Each row was made from one small tree. The marks that hang from a mark follow it in brackets, in the order of their numbers. Every link used is in the known rows. Write each row's tree.
In the rows, 128 means zero.
Known rows:
J427(J686(J659)): [157 104 113 139 161 154  77 107 107 101 107 158 126 110 125 100 148]
J686(J427(J492) J659 J834(J891)): [145 102 128 146 156 162  73  96  97  83 117 172 150 101 116  47 153]
J834(J686(J427(J492) J659) J891): [151 104 128 146 152 154  81  91 110  78 111 183 154 111 117  70 152]
J492(J427(J686) J713): [149 119 113 147 150 153  53 102 112 125 105 159 138 121 125 105 140]
J713(J492(J427(J659 J686))): [155 125 117 140 156 169 100  78 117 131  96 162 152 100 112 113 118]
J834(J686(J659)): [157 105 121 137 152 143  92 112 118 103 114 171 114 101 126  94 153]
J427(J659 J686): [162 109 121 146 162 165  94  87 110 128  90 150 145 104 110 105 127]
J427(J492(J713)): [144 113 128 149 153 146  65 127 108 124  97 161 132 115 128  89 157]
J713(J492(J427(J659(J686(J834(J891)))))): [152 127 140 128 146 199 121  74 110 124 101 179 161  82 113  65 123]
J834(J686(J427) J891): [153  97 130 144 148 156  99  82 117 106 114 169 142 103 123  89 141]
J713(J492(J427(J686))): [148 115 116 137 154 160  92  92 118 124 102 161 139 107 133 113 129]
J834(J686(J427(J492(J713) J659)) J891): [157 121 141 155 148 159  80  86 111 110 104 181 174 106  89  73 141]
J659(J686): [155 106 124 136 154 174 102 113 110 114  99 164 123 107 144  91 144]
J492(J427(J659)): [144 118 115 150 153 165  84  84 116 135  99 153 130 108 126  98 121]
J713(J492(J427(J659 J686(J834(J891))))): [153 121 133 135 155 181 105  62 111 130  99 165 173  86  99  83 118]
J427(J492(J713) J659 J686(J834(J891))): [158 116 144 148 159 172  70  88  98 121  88 165 187  97  84  62 138]
J659(J686(J427(J492(J713)))): [157 121 127 147 147 168  69 121 103  98 108 182 144 119 126  74 154]
J492(J427(J659 J686(J834)) J713): [159 122 121 147 153 161  60  89 106 131 107 162 160  97  92  86 132]

Which tree is each row?
[155 105 126 141 149 153  90  86 113  87 126 179 131 103 119  79 154]  J834(J686(J427 J659) J891)
[154  99 140 131 151 186 107  93 104 113 101 167 143  91 129  61 144]  J659(J686(J834(J891)))
[157 111 145 141 157 198 106  86 100 112  83 174 177  93 108  45 134]  J427(J492 J659(J686(J834(J891))))
[150 112 138 152 146 150  70 101 112 103 109 180 160 111 111  76 153]  J834(J686(J427(J492(J713))) J891)
[160 121 127 153 159 159  65 105 104 124  87 161 167 113  97  94 139]  J427(J492(J713) J659 J686)
[154 133 126 133 148 186 115  89 116 126  98 177 140  98 127  95 124]  J713(J492(J427(J659(J686))))
[159 118 123 137 156 168 100  81 110 133 101 164 160  87  99  94 118]  J713(J492(J427(J659 J686(J834))))
[153 111 122 148 150 143  53 126  97  93 129 179 137 104 106  60 165]  J686(J427(J492(J713)) J659 J834)
[154 106 113 144 164 155  69 111 104  92  94 163 147 119 123  88 150]  J427(J492 J686(J659))
[148  93 130 145 152 162  91  87 103 110 119 159 136  95 122  65 143]  J686(J427 J834(J891))
[153 110 125 150 159 150  60 119 105 115  93 162 153 120 118  97 149]  J427(J492(J713) J686)
[155 131 117 150 152 163  57  88 111 131 101 159 147 113 104 106 130]  J492(J427(J659 J686) J713)
[149 100 134 150 151 157  91  86 112  98 101 174 162 112 123  77 141]  J834(J686(J427(J492)) J891)
[153 119 132 147 146 146  62 105 110  83 120 189 153 112 107  69 164]  J834(J686(J427(J492(J713)) J659) J891)
[148 116 131 147 148 155  55 108  97  88 126 180 146 102 105  46 165]  J686(J427(J492(J713)) J659 J834(J891))
[159 124 151 140 151 192  86 100  99 115  93 180 178  93  97  45 144]  J427(J492(J713) J659(J686(J834(J891))))
[148 113 122 155 150 146  60 121 106 109 112 168 134 118 122  85 155]  J686(J427(J492(J713)))
[152 110 127 145 157 181  82  60 106 122  95 156 174  96 100  74 117]  J492(J427(J659 J686(J834(J891))))
[147 107 119 138 156 169  69  80 104  98 111 165 152 103 117  69 139]  J492(J427(J686(J659 J834(J891))))
[153 126 125 158 153 154  66 106 105 117 106 168 148 112 104  85 145]  J686(J427(J492(J713) J659))
[151 121 131 152 155 156  74 114 107 132  93 162 144 109 109  89 145]  J427(J492(J713) J659)
[156  97 128 135 159 166  81  90 100  98 110 162 147  95 112  68 148]  J427(J686(J659 J834(J891)))
[153 113 120 145 150 152  53 106 106 126 113 162 145 105 111  88 143]  J492(J427(J686(J834)) J713)
